Each row was made from one walk, in order. Every step used is in the known rows, and no mark comes twice. Write each row's walk.
Known rows
banem, vipil, nugug: [ 25  38   2  14   2  -2   7  25  53 -39  15  -1 -62 -20 -26 -37  -8 -19
   2 -20  10   3 -29   7]
papada, banem, vipil, nugug, muko, sirez: [ 29  18  15  26  -4 -23  23  40  45 -22  13 -15  -4 -14 -26 -26  14 -20
  18  -8  11  11 -28   1]
sirez, muko, nugug: [ 31  14  13  20  -5 -36   9  18  48   4  14 -27 -21 -10 -54 -45   5   7
  -4  11  22  11 -31  15]
sirez, muko, nugug, vipil, rasok: [ 32  19   7  23  -3 -31  -3  11  49  22  16 -27 -24  -7 -42 -43  12  12
  -7  16  15   5 -28  16]
rasok, papada: [ 25  18   8  12  -4 -16  -3  21  38  -7   2 -12   6 -15 -14 -42 -42 -16
   8   4  27  26 -45  32]
papada, banem: [ 29   9  18  20 -15 -19  28  40  39  -6   3 -16  50 -11 -17 -36  -6 -24
  16  -1  15  17 -32  16]
nugug, muko, sirez, vipil, banem, papada: [ 31   7  20  18  -5 -18   9  25  34 -13  18 -49  30   1 -31 -11  49   5
  21  16  24  22 -26  20]
nugug, muko, sirez, vipil: [ 32  13  19  21  -4  -6  11  24  31 -12  19 -52   4   4 -37  -7  57   0
  10   6  21  22 -18  20]
rasok, vipil, domafi: [ 30  15   3   8 -13  27  -6   8  50   5  -4  -4 -31 -16 -38 -21  18 -51
 -10 -18  17   7 -18  28]
banem, vipil, nugug, muko: [ 24  34   1  13   4   7  10  21  52 -36  17 -12 -57 -14 -35 -32   9 -14
   1 -18  13   7 -28   4]
vipil, rasok: [ 29   5   8  31  -7  19 -10  14  47  -4  -2 -22  28 -15 -20 -39 -11  -7
 -12  -7   1  17 -23  13]
domafi, vipil, rasok, papada: [ 27   5   7  22 -12   2 -20   0  37   6   1  -9   0  -4   1 -28  -3  -9
 -16   0   6   1 -20  41]
sirez, vipil, rasok, papada, banem: [ 31  16   6  35  -3 -15  -2  16  42  14  18  -9  -4   0  25 -40   7   2
   6  12  10  13 -39  16]
banem, vipil, rasok, papada: [ 28  19  -5  24   3   9 -24  17  43 -11   4  -6 -32 -14  -8 -47 -26 -10
  -4 -11   2  16 -33   0]
nugug, muko: [ 25  11  11  10  -7  19  19  19  38 -11   8 -43  24   0 -44 -25  24  -9
  -1  -2  21  25 -26  18]
sirez, vipil, domafi: [ 32  22   6   5  -1 -10   9  15  46  18  22  -4 -32  -7   4 -27  44 -22
   6   2  21   5 -31  27]
banem, papada: [ 27  14  10  21  -8 -33  16  28  50 -14  26 -24  31 -23 -25 -42  -4   0
  20   1  25  16 -48  19]
muko, nugug, vipil: [ 31  28   8  31  -4 -40 -15  13  53   3  14  -9 -15 -23 -29 -27  11  -1
   4   5  16  -7 -29  34]
domafi, vipil, nugug: [ 25  24  13  10 -12 -10   9   8  47 -22  12  -4 -29 -11 -18 -18  16 -18
  -9  -9  15 -13 -16  50]
muko, nugug: [ 30  15  14  35  -6 -37  -8  18  54 -17   9  -8  -7 -29 -41 -33   3  -3
   2  -2  19   2 -30  26]
muko, nugug, vipil, domafi: [ 32  24   7  24   1 -37 -16   7  58  18  15  -1 -26 -29 -31 -24  24 -13
   1   3  18  -9 -28  36]
muko, sirez: [ 35  12  27  21  -7 -23  -3  37  31 -27   4 -37  13 -17 -42 -11  15 -14
  15  -3  16  17 -13  27]

Which walk is each row?
[ 36  26  26  29  -2 -38   5  31  40 -27  21 -27 -29 -13 -21  -8  37  -5
  18   2  17   6 -17  30] -> muko, sirez, vipil, nugug
[ 30  24   2  23  -4  -5 -14  13  41  30   7 -16  17  -7   7 -35 -14  -8
   2  11   6  10 -34  26] -> nugug, vipil, rasok, papada, banem
[ 24  21  12  11 -11  -1  14   4  46 -19  13 -15 -26  -5 -25 -13  32 -14
 -11  -7  17  -8 -16  46] -> domafi, vipil, nugug, muko
[ 27  34  10  20  -1 -13  27  16  51 -15  31 -16 -41  -1  -6 -25  41  -1
   6   4  21   4 -34  24] -> sirez, vipil, nugug, muko
[ 31  18   7  46  -2 -43 -24  10  55  17  12  -4  -4 -24 -14 -34  -1   4
   2  11  11  -3 -34  27] -> muko, nugug, vipil, rasok, papada, banem
[ 30   9   8  29  -8  -7   9  36  42  -5   4  -8  17 -11  -7 -42  -8 -19
   9  -8   1  14 -30  -5] -> papada, banem, vipil, rasok
[ 29  26   6  -8 -13  -3  -8  21  35   8  -5 -16  49  -3  -1 -30 -15 -17
  17  16  15   4 -29  41] -> nugug, vipil, banem
[ 29  18  -2  24   0  17 -17  20  44 -16   6 -10 -27 -13 -14 -43  -9 -11
  -7 -17  -4  12 -24  -4] -> banem, vipil, rasok
[ 28  24   5  -4 -12 -21  -5  22  40  10   7 -17  56  -8   0 -34 -13  -8
  25  20  19   4 -38  37] -> nugug, vipil, banem, papada
[ 31  11   7  11  -5 -13  17  35  45   5   7  -1   3 -16 -14 -36   7 -36
  13 -10  12  11 -31   2] -> papada, banem, vipil, domafi
[ 26  16   6  18  -3 -27   3  31  37  -2   4  -3   4 -13  -3 -46 -40 -21
  17   4  21  24 -48  16] -> rasok, papada, banem, vipil
[ 26  10  12  18  -8 -29  10  31  37   1   1  -9  29 -14  -6 -43 -40 -20
  17   8  27  26 -48  26] -> rasok, papada, banem
[ 26   1  13  -1 -17 -24   3  29  44 -20  -3 -14  91 -17 -13 -45 -33  -8
  31  17  25  16 -44  29] -> vipil, banem, papada
[ 32  23   9  16  -4 -39   3  16  47  19  18 -28 -28  -6 -45 -41  12   9
  -2  16  20   5 -30  20] -> sirez, muko, nugug, vipil
[ 30  21  10  22  -8 -40 -21  14  51   1   3  -4  15 -22 -21 -30  -3  -2
  12  14  17  -7 -30  38] -> muko, nugug, vipil, banem
[ 30  27   1  20  -5  10 -13  11  42  20   8 -22  14  -6  -4 -30   3  -7
  -4   3   1   5 -24  26] -> nugug, vipil, rasok
[ 27  14   5  13   0 -25   1  27  41   9   5   2  -4 -17  -4 -44 -31 -29
  15   2  24  23 -47  17] -> rasok, papada, banem, vipil, domafi
[ 30  20  10  26  -7 -52 -19  15  55   2  11  -5  20 -26 -20 -33  -1   5
  17  17  20  -7 -37  36] -> muko, nugug, vipil, banem, papada
[ 28  22  11  23  -6 -20  25  38  48 -20  11  -2  -5 -16 -16 -37  -5 -25
  16 -11  11   7 -33   3] -> papada, banem, vipil, nugug
[ 26  25  12  27 -13  18   7  12  52 -31   4 -22 -42 -13 -52 -10  21 -29
  -6 -15  17   7 -15  26] -> rasok, vipil, nugug, muko, sirez
[ 26  18  17  14 -10 -10  10   7  43 -22  14 -21 -27  -6 -30  -5  41 -13
  -7  -5  16  -8 -10  46] -> domafi, vipil, nugug, muko, sirez
[ 32  19   6  24   0 -38  -7   9  48  27  15 -25 -28  -8 -38 -46  -1  13
  -6  20  18   9 -35  19] -> sirez, muko, nugug, vipil, rasok, papada
[ 32   4  18  31  -2 -10   6  23  32   1  16 -48  16   2 -24 -13  45   2
  10  13  18  26 -24  14] -> nugug, muko, sirez, vipil, rasok, papada, banem
[ 32  18  10  10  -6 -38   0  16  46  17  10 -25  -6  -5 -41 -43   2   8
   3  22  21   5 -30  23] -> sirez, muko, nugug, vipil, banem
